Each row comes from the steps of one walk. Every step used is in the known rows, and no mark comes twice. Write the walk behind each row, first mark first.
Known rows:
zomo, biba: 0 8 -6 4 -22 13 18 -6 -22 21 7 0 0 -3 25 1 -7 -20 18 9 -6 -26 32 26 -15
 -18 13 21 13 -3 1 14 -11 31 16 11 19 -3 2 -4 1 20 -22 18 -24 10 -3 17 4
 3 30 14 -13 20 -19 6 -3
gukunal, dukid: 1 -6 -12 7 -13 34 -16 -13 -21 11 -11 0 13 0 4 4 -12 14 22 -3 -20 2 15 26
 -6 -23 12 -3 27 9 12 22 -27 -19 1 13 8 13 -27 7 -4 -2 -28 23 -13 13 -10
 -4 10 10 8 1 2 22 24 -9 -12
biba, bipi, kebi: -5 26 -2 -1 -6 28 -7 -2 -27 0 -58 -35 15 -8 -6 15 -28 -33 22 30 16 -34 2
 43 -13 2 16 7 -16 13 12 0 -9 -18 -4 -13 6 31 -11 -8 -8 1 -17 9 -25 -24
 5 1 15 20 24 13 30 12 -32 -5 21
meva, gukunal, dukid: -4 4 -20 13 -26 41 -5 -11 1 -6 -17 -3 -3 14 1 -1 6 21 3 -19 -25 21 21 31
 12 -4 6 -12 16 -4 10 25 -40 4 1 -4 2 9 -23 -2 -8 -12 -10 31 -32 15 -9
 -9 14 2 -12 19 -16 18 15 -12 -8
biba, zomo, gepo, gukunal: -28 13 -18 -8 -2 -7 -14 -3 18 1 13 2 3 1 -18 -13 14 24 1 0 -3 -9 14 -11
 1 -40 1 10 -16 0 3 13 -47 -31 -12 17 5 1 -3 -27 -19 -26 -7 -34 -17 -2
 -12 -4 6 -4 29 32 8 12 -34 -23 -24
gukunal, vodes: -17 28 -21 -1 -18 8 24 0 -41 -10 -10 10 20 -16 4 12 -3 12 35 11 -27 -33
 25 32 -4 -18 32 12 13 14 20 8 -21 21 2 26 -6 12 -6 9 -1 11 -27 49 -14
 13 9 -9 13 6 4 27 12 22 -10 -1 -13
riru, bipi, dukid, zomo: 8 11 2 15 19 14 -11 1 -28 -9 -36 -21 12 -16 24 14 -21 -14 33 -19 -11 -21
 4 25 -20 -18 3 7 -5 39 3 14 -23 -49 8 13 21 28 -25 15 8 13 -14 -6 -12
 -3 5 -21 -2 2 21 15 -12 -12 0 1 -4
biba, gukunal, dukid, zomo, gepo, rimed: 11 17 -17 -14 12 44 -35 -26 13 -2 21 21 -15 -10 -17 -10 21 -1 2 -27 -13
 15 0 -49 -3 -53 -12 23 -19 68 14 27 -3 -48 36 0 -3 11 -39 -5 -22 -15 18
 -9 1 1 -14 -17 1 16 -12 58 -14 19 46 -9 -22
meva, gukunal, biba, zomo, gepo: -16 14 -19 -9 -19 -21 -13 -9 3 -2 11 -17 2 8 1 -6 21 33 -10 18 13 -1 2
 -4 4 -16 -13 15 -14 5 17 11 -67 6 -11 9 6 -10 -5 -25 -12 -15 -1 -7 -64
 8 -14 -1 -1 -19 19 35 -1 18 -30 -3 -13
gukunal, biba, bipi, dukid, zomo, gepo: 0 5 -7 -2 26 14 -32 -12 -24 -3 -2 -50 -6 -8 13 14 -9 -9 14 11 11 -17 -14
 -24 -24 -26 -2 9 -28 4 16 7 -45 -67 29 19 6 18 -7 8 -29 -7 -22 -21 -15
 0 -17 -11 6 3 19 23 4 24 -23 19 1
dukid, zomo, gepo, gukunal: -10 10 -13 3 6 8 1 -11 19 -4 14 0 -14 0 -19 -18 26 -9 14 -17 -18 -10 16
 -36 5 -37 4 16 -20 -5 -7 26 -36 -23 17 10 -8 10 2 -20 -16 -16 -10 -23 6
 -6 -10 -7 7 3 10 39 -10 15 -8 -13 -30
gukunal, dukid, zomo: 0 -6 -10 3 3 24 -21 -13 -11 -5 -2 3 12 -6 -8 4 -4 -2 25 -21 -24 2 1 4 -8
 -39 13 6 18 26 0 24 -27 -33 4 14 12 16 -22 -1 -2 10 -16 12 5 10 -10 -11
 11 5 5 2 -7 18 51 -2 -23
gukunal, dukid, rimed: -2 18 -9 -3 3 8 -4 -27 -24 9 -8 8 10 -9 2 -7 0 0 30 2 -16 5 2 -16 -4 -28
 17 6 24 17 14 31 -18 -14 11 16 18 9 -32 15 -5 5 -25 24 -3 22 -1 -7 2 20
 -16 6 -14 26 42 5 4
biba, zomo, gepo: -30 9 -8 -3 8 -1 -25 -7 -10 0 7 3 19 -6 -19 -8 -7 15 12 10 -4 -26 9 -4
 -5 -50 7 21 -15 29 12 11 -33 -24 -3 9 17 -3 -7 -13 -17 -21 -11 -8 -33
 -2 -13 4 4 -8 37 20 18 22 -17 -6 -11
biba, gukunal: -10 25 -9 4 -21 44 -11 -3 -3 -3 -17 13 -4 2 -12 6 7 -18 8 8 -1 -9 15 36
 7 -18 17 16 -8 36 11 3 8 13 -2 -4 19 -2 -10 4 -13 -4 7 -12 -6 5 -5 -6
 34 8 16 39 3 18 -3 -25 -2
zomo, gepo, rimed: -11 30 -20 -7 6 15 -1 -31 -18 11 2 0 12 -9 1 -14 0 0 32 10 3 -32 14 -23
 7 -24 4 29 -28 45 23 20 -1 -2 27 7 -15 5 -10 2 -13 -11 -2 20 -11 -9 -1
 7 -22 14 16 42 -5 27 -12 3 -22
dukid, gukunal, gepo, rimed: 8 37 -15 -5 4 -36 7 -21 15 0 -6 6 -4 -7 -13 -27 3 -49 19 -2 -7 -13 24
 -12 7 -19 0 25 9 57 22 24 3 1 7 29 28 13 -4 6 -21 6 13 1 23 -1 4 -11 5
 15 -23 51 -18 23 1 -11 -3
gepo, bipi: 1 13 -11 5 -10 16 24 6 2 7 -14 10 25 -8 -5 -8 -15 9 45 15 -3 -23 14 16
 -3 -1 19 22 -1 33 19 0 7 -5 -16 1 -11 -8 -9 9 -11 12 -7 14 26 -13 3 -3
 -12 15 23 23 8 3 -2 -7 -18
gepo, bipi, riru: -3 26 3 7 -2 8 11 3 -14 7 -22 7 55 -13 -23 -16 -17 6 45 10 2 -16 33 29
 11 -1 30 23 -4 41 24 -4 20 8 -28 2 4 -4 4 14 -5 25 -17 19 0 -8 -6 3 0
 21 22 33 -6 6 -5 -10 -22
gukunal, dukid, zomo, gepo: -4 -13 -15 3 10 29 -28 -16 -8 6 17 4 -2 -3 -6 -5 3 4 22 -24 -31 5 1 -33
 -7 -52 2 10 -1 12 -2 30 -43 -47 26 9 0 18 -23 -8 -16 -24 -17 8 -14 7
 -13 -7 0 8 7 12 4 23 38 0 -19
zomo, biba, gukunal, meva: 10 12 -18 -4 -27 15 16 -16 12 1 -7 23 -19 6 20 -7 24 -43 -6 15 0 25 16
 38 -23 -33 7 24 -36 -12 13 14 -3 17 7 12 54 -13 -7 -11 2 12 9 21 -26 5
 -13 9 18 -1 16 39 -17 21 -9 -29 2
gepo, gukunal, biba, bipi, dukid: 12 17 -15 1 -5 14 -6 -4 -10 -5 -19 -52 -12 2 30 13 1 12 8 14 17 -3 12 29
 -14 11 -1 -12 -3 -26 14 5 -39 -50 -2 31 3 17 -8 7 -25 15 -27 -28 4 2 -3
 -13 27 2 7 29 -6 17 -43 -6 3
riru, bipi, dukid: 1 16 3 20 9 28 -6 -5 -39 1 -41 -21 20 -8 35 16 -27 7 35 -8 -9 -20 16 49
 -17 -2 13 -2 -5 30 7 7 -21 -37 4 12 14 26 -26 19 4 0 -24 5 -34 -6 5 -8
 -1 3 19 14 -5 -7 -26 -4 5
bipi, dukid, gukunal: -10 20 5 15 7 -3 -5 -9 -16 -9 -20 -15 -23 10 12 8 -13 0 14 -9 -14 -8 28
 35 10 -15 24 -5 17 34 0 16 -6 -29 11 21 18 24 -15 28 1 -13 -6 -22 6 9
 -4 -18 29 2 -7 33 -18 25 -16 -18 4
riru, bipi: 1 18 -5 17 -8 18 11 1 -31 7 -35 -7 35 -11 25 8 -17 -5 46 12 -13 -22 -2
 48 -20 0 7 18 0 17 4 0 -9 12 -12 3 9 6 -14 0 0 6 -18 6 -36 -13 6 2 -5
 16 26 12 3 -14 -15 -13 -7
riru, bipi, biba, gukunal, meva: 31 12 -6 23 -14 11 16 -8 -8 -7 -43 7 9 -4 58 1 9 -25 6 37 6 21 -6 64 -19
 -17 1 29 -27 36 -1 -12 -5 21 -16 14 53 19 -10 -6 12 17 3 13 -55 -11 -6
 1 -3 -7 5 32 -6 -8 -6 -34 2
riru, bipi, biba, zomo: 2 15 2 12 1 -26 5 14 -25 -1 -25 -13 45 -23 41 11 -26 10 8 39 8 -33 -7 50
 -15 -24 -3 33 16 59 -9 -15 -27 11 -36 22 46 16 -4 -12 16 35 -10 -7 -51
 -4 3 1 -11 -15 31 8 13 -18 -17 -2 -2
gukunal, biba, zomo, gepo: -11 7 -17 -14 -4 -29 -23 -7 -18 10 22 -11 19 -3 5 -4 6 31 10 32 14 -28
 -6 -6 -14 -42 0 24 -5 22 17 9 -46 -15 -8 28 10 -3 -3 -16 -10 -11 -22
 -17 -42 8 -9 14 -7 -15 34 20 15 18 -22 0 -20
dukid, gukunal: -6 18 1 11 -11 -9 14 -1 -6 -4 -15 2 -6 6 -8 1 -2 -10 22 12 -21 -11 12 35
 12 -14 17 17 16 24 -1 8 6 16 -1 13 10 5 2 7 -6 1 -3 -24 6 4 1 -5 28 7 0
 29 -9 17 -7 -25 -5
bipi, vodes: -20 10 -1 13 -11 12 26 -8 -27 -7 -26 -2 10 -6 10 -10 -30 -11 33 10 -8
 -22 34 36 1 -27 31 23 8 26 22 4 -16 31 4 14 8 17 -1 15 5 5 -22 21 17 6
 -4 -9 11 -1 4 22 2 31 -16 9 -20
bipi, dukid, zomo: -10 8 0 11 12 16 -20 -13 -15 -14 -15 -19 -7 -10 -3 8 -11 -22 24 -23 -4
 -18 25 11 -3 -36 23 9 0 48 3 19 -24 -46 13 16 20 27 -15 16 4 10 -11 1
 15 8 -5 -15 9 -7 17 12 -15 25 10 0 -12
zomo, gepo, gukunal, biba: 5 8 -31 -7 -18 -2 6 -13 3 13 19 -15 -11 6 19 -13 30 26 14 14 -1 -11 18
 -15 -1 -10 -2 5 -5 -28 7 16 -46 -4 15 28 -22 6 5 -21 -9 -22 -21 -21 -24
 0 -5 2 -5 -6 9 40 -7 21 -33 -13 -23
gepo, gukunal: -8 16 -19 6 -21 18 15 -7 3 2 -11 -2 3 0 -2 -8 11 -2 19 -3 -10 -8 34 25
 11 -8 13 7 6 -6 1 14 -20 7 -6 14 4 8 3 -7 -6 4 -15 -15 5 -1 2 -8 19 6
 11 29 -9 16 -17 -27 -22
zomo, gepo, bipi: -6 7 -16 4 2 21 15 -2 2 11 4 8 19 -4 -1 -12 -2 29 38 11 -10 -23 8 -22 -4
 -8 9 22 -23 17 17 6 -3 -19 9 -1 -26 -6 -11 5 -25 -22 -6 9 7 -15 -5 5
 -23 18 24 36 9 5 -15 -9 -13

Write each row's walk:
-21 21 15 -8 17 -8 -18 5 0 6 3 6 60 -15 -38 -26 -11 33 24 15 7 -19 14 -5
 1 -32 16 25 -21 45 25 -2 -4 -32 -31 6 11 -5 -5 1 -21 -2 -13 -9 -24 -13
 -17 1 -12 7 39 39 10 5 -14 -7 -21
biba, zomo, gepo, bipi, riru
-12 14 -4 14 -10 -30 -4 3 -14 -2 -8 -12 25 -13 25 4 -15 1 -4 35 19 -33
 14 32 3 -41 13 28 17 66 -3 -2 -25 12 -27 26 49 15 2 -11 8 30 -8 -2 -31
 7 -6 2 3 -27 29 2 10 22 -9 1 -11
bipi, biba, zomo
-4 7 -4 -14 2 -62 -14 -5 3 5 24 -10 -4 5 1 -1 12 31 -2 32 6 -11 -11 -5
 -4 -41 0 24 4 26 2 8 -34 -14 -6 33 12 -1 0 -11 -13 -12 -2 -52 -26 9 -11
 4 8 -12 7 33 8 14 -23 -6 -14
dukid, gukunal, biba, zomo, gepo
11 14 -24 -8 -18 31 -4 -6 8 9 3 14 -17 6 8 -10 15 -65 -7 -4 1 -3 40 6
 -20 -29 -2 13 -3 1 7 14 -12 14 26 6 53 -12 -5 -17 -15 -1 0 16 -24 17 -8
 5 21 -6 12 42 -10 18 -15 -13 22
zomo, biba, gukunal, gepo
8 20 -2 11 -20 29 3 -3 -12 -2 -16 1 -8 2 24 5 2 -18 -5 28 9 -13 19 41 13
 -20 12 19 5 56 -10 -7 2 34 12 5 29 12 4 1 4 15 5 -7 -25 8 -8 -3 21 -11
 5 35 -7 25 -8 -18 5
bipi, biba, gukunal
3 20 -7 2 -8 28 16 2 -24 14 -9 -21 10 -4 16 14 -20 -36 17 25 3 -30 11 28
 -32 -7 3 25 -6 -24 4 -6 -7 22 12 0 29 -6 4 -7 -30 26 -22 5 -16 -1 -2 16
 22 22 37 17 8 11 -38 10 13
zomo, biba, bipi
-9 13 -16 -14 18 -14 -20 -18 12 4 18 11 -1 -7 -15 -20 24 39 1 -6 -14 18
 -6 -62 -5 -48 -2 -1 6 0 3 35 -56 -57 1 29 15 5 -37 -20 -22 -23 -15 -19
 -15 10 -10 -12 1 9 -13 32 -11 17 16 -15 -9
biba, zomo, gepo, gukunal, dukid, rimed
6 25 -12 2 -25 17 11 -1 -9 -8 -31 -42 4 12 7 8 3 -6 7 35 13 -4 -8 36 -4
 20 -7 15 -9 -21 19 -5 -35 33 -12 -3 2 -7 7 -8 -31 15 -7 3 -34 -3 -2 0
 23 4 9 35 0 10 -30 -3 4
meva, gukunal, biba, bipi
-5 -4 -29 4 -6 42 -9 -17 4 8 12 4 -8 11 6 -13 17 38 12 -22 -30 15 24 -20
 -1 -26 -1 -14 11 -32 1 31 -50 -43 19 19 -16 13 -27 -17 -21 -40 -27 -6
 -20 1 -8 -7 5 9 -1 28 -11 26 6 -25 -19
zomo, gepo, gukunal, dukid
-12 22 7 6 -1 29 23 5 -31 -8 -38 -29 19 -13 6 -1 -42 -21 28 28 -6 -30 10
 37 -9 -15 21 25 -7 5 27 -15 -6 20 -8 5 14 17 3 15 -29 11 -18 9 26 -7 -2
 -18 25 16 12 22 16 22 -31 10 -9
biba, bipi, vodes
-10 19 -22 7 -21 9 -2 -9 18 -8 -28 -7 0 16 -14 -23 19 -44 8 -17 -5 3 41
 14 12 -2 3 3 -6 4 19 18 -45 25 2 -1 27 3 -1 -11 -19 -18 2 41 -27 4 -5
 -6 9 -6 0 29 -14 25 -12 -19 11
meva, gukunal, gepo
10 15 2 6 6 13 13 3 -8 4 -6 -25 7 -19 1 9 -16 -58 15 14 -8 -32 -1 8 -27
 -29 0 41 -11 -4 0 -3 -11 6 11 4 31 -2 8 -11 -28 41 -5 -5 0 -2 -5 4 27
 15 28 16 -1 5 -14 17 5
dukid, zomo, biba, bipi
8 17 -8 14 8 -20 9 7 -2 1 -4 -18 20 -14 44 -5 6 39 -3 20 -1 -18 1 4 -14
 -24 -20 18 -1 20 -27 -4 -47 -10 -18 28 21 25 -1 -30 0 1 -11 -35 -60 -12
 0 0 -20 -14 22 34 6 -20 -42 -15 -15
riru, bipi, biba, zomo, gepo, gukunal
11 15 -19 10 -9 -37 14 14 40 -14 -13 -7 22 0 11 -25 2 -7 -17 15 22 -4 27
 -3 1 -9 -7 17 12 52 7 -1 -39 10 -38 19 50 5 3 -21 -16 23 15 23 -15 -5
 -15 -14 -19 -22 1 32 0 2 -10 -5 1
meva, gukunal, gepo, bipi, biba, zomo
-16 25 -32 0 -13 11 25 -7 -19 -6 11 7 -5 -6 8 -12 27 36 23 -4 -36 -20 32
 -11 4 -21 12 0 -2 -27 7 15 -45 -2 21 21 -26 15 -4 -10 -17 -26 -30 21
 -19 6 6 -12 7 11 -5 61 4 20 -37 -13 -21
zomo, gepo, gukunal, vodes
3 16 -23 4 -34 -5 13 -9 -3 1 -13 -19 -2 13 18 -2 20 12 13 16 10 -5 14 37
 10 13 4 14 2 0 16 9 -43 40 -6 8 -2 -4 5 -9 3 5 -6 11 -40 9 0 2 5 -12 2
 30 -16 21 -18 -4 -11
meva, gukunal, biba
22 0 -8 7 11 0 19 5 1 5 10 -8 -5 -22 24 3 -14 -3 18 -14 2 -19 31 -16 -22
 -23 12 22 2 28 3 16 -2 -48 19 15 16 9 -11 9 2 40 -5 6 30 -1 -6 -8 -17 3
 22 26 -21 -1 2 22 -6
gepo, bipi, dukid, zomo, biba
16 18 -7 24 -5 2 25 6 -37 7 -35 -17 30 -14 59 11 -23 -1 28 33 2 -30 7 47
 -10 -2 5 26 12 41 -15 -12 -17 29 -6 18 22 22 2 -1 19 26 -18 12 -51 -7 9
 10 -19 -4 20 8 -1 -13 -17 1 -2
riru, bipi, biba
1 3 -3 9 5 8 -4 -8 -16 1 5 -16 -18 -10 23 7 -15 -30 8 -22 -4 -17 40 0
 -13 -38 12 14 3 19 -3 24 -23 -29 30 18 32 16 -10 6 13 22 -13 7 -4 15
 -10 0 3 -10 23 17 -29 21 -5 17 -6
bipi, dukid, zomo, biba
15 24 -4 0 -2 -17 13 0 -11 2 -14 -34 0 3 5 17 -9 -10 19 50 1 -15 -17 36
 -9 0 0 19 10 2 7 -7 -2 9 -7 24 10 5 7 11 -32 19 -10 -41 0 -1 3 -3 34 13
 -5 28 7 8 -23 -6 8
dukid, gukunal, biba, bipi
22 24 -5 2 -2 14 -5 -18 -17 0 -6 9 -18 -6 31 6 15 -9 -7 20 7 16 5 -6 4
 -29 11 8 26 57 -7 12 -8 4 17 15 37 13 -29 10 3 15 -4 5 -20 22 -11 -12
 13 6 -34 32 -19 20 42 -5 16
bipi, biba, gukunal, dukid, rimed
30 30 -26 -23 3 1 -2 -15 26 5 14 18 -14 -13 -7 -21 22 -89 -6 -15 10 -9
 26 -39 -14 -48 -15 42 -9 56 14 23 -1 2 28 13 47 0 -9 -15 -19 33 25 11
 11 12 -7 -9 6 3 2 60 -33 17 15 3 0
dukid, zomo, biba, gukunal, gepo, rimed
10 22 12 -11 15 -68 -6 9 6 7 23 -3 36 -8 -20 -21 3 50 17 34 13 0 4 -5 1
 -25 0 26 3 44 16 -6 -3 -19 -32 30 0 -10 5 2 -11 12 -5 -51 -19 -4 -9 2
 -4 -2 -1 52 2 -2 -20 -4 -25
dukid, gukunal, biba, zomo, gepo, bipi, riru
-1 10 -26 -13 -19 -36 1 5 13 2 9 -12 13 -7 7 0 16 29 0 26 17 -14 11 20
 -5 -28 0 12 14 4 9 17 -45 -10 -36 40 20 2 6 -24 4 23 -15 -40 -9 9 -1 -6
 10 -23 20 23 0 10 -22 -15 -31
gepo, gukunal, biba, zomo
10 -2 -16 3 -13 17 6 -4 9 -2 11 -3 -17 7 13 -1 8 -8 -8 -34 -25 20 19 2
 -6 -27 -7 6 20 -12 -9 30 -48 8 18 1 17 6 -13 -18 -2 23 -1 27 -32 22 -12
 -5 8 -2 -4 24 -34 5 25 8 -6
meva, gukunal, dukid, zomo, biba
-14 3 -9 -8 9 -6 -5 11 9 7 12 8 29 -12 -16 -13 -8 39 22 16 5 -28 -2 -22
 -11 -33 6 27 -23 39 19 1 -11 -36 -16 6 -1 -8 -15 -10 -30 -11 2 -7 4 -17
 -8 -5 -21 7 39 29 21 2 -19 -11 -18
biba, zomo, gepo, bipi
3 36 3 4 -16 9 -1 2 -25 0 -37 -46 30 8 -11 -2 0 -7 13 26 21 2 11 52 10
 25 6 7 -10 -12 28 -16 -27 43 -22 -5 17 -7 16 4 -23 24 -17 7 -59 4 -5 -3
 32 9 9 36 -12 20 -36 -3 -5
meva, gukunal, biba, bipi, riru
10 19 -10 -7 -23 37 11 -1 -10 10 5 15 -19 6 13 6 8 -26 -2 8 1 -9 29 28
 -10 -23 7 25 -3 12 1 7 6 28 20 -4 27 -12 -3 -7 -4 13 2 -4 -20 10 -5 9
 30 4 21 42 -11 13 -19 -14 4
zomo, biba, gukunal
7 17 -9 3 1 10 -9 -5 -3 -19 -28 -56 -15 8 6 16 2 -14 -2 -1 15 3 -5 13 -5
 8 -4 7 -17 0 14 5 -48 -29 -3 7 13 13 -6 2 -20 19 -3 -3 -13 8 -10 -25 26
 -4 -1 33 -16 16 -16 10 6
meva, gukunal, biba, bipi, dukid, zomo
16 20 -23 -6 -8 29 1 3 32 -4 -18 25 7 4 -15 -19 17 -31 13 3 5 -3 27 -3
 -10 -15 3 17 -12 38 29 6 5 -22 -8 0 19 -7 -12 3 -37 -5 12 9 30 -10 -8
 -17 7 12 6 47 4 4 8 -27 6
biba, gukunal, gepo, bipi
14 -12 -16 2 -5 13 -1 -6 -6 10 17 4 -4 -10 18 6 -8 -17 12 -21 -28 0 13
 -9 -23 -48 1 13 25 2 -9 29 -29 -15 21 20 23 7 -18 -9 4 30 -22 17 -9 22
 -9 2 7 -1 9 5 -18 11 37 18 -14
gukunal, dukid, zomo, biba
9 -3 -11 1 -1 52 -29 -8 2 -11 -4 15 -9 -4 -22 10 9 -14 1 -20 -22 20 4 12
 -3 -54 4 9 10 43 0 20 -12 -37 5 3 21 8 -27 -3 -12 6 1 -15 7 10 -14 -20
 36 5 -1 25 -7 10 55 -21 -13
biba, gukunal, dukid, zomo
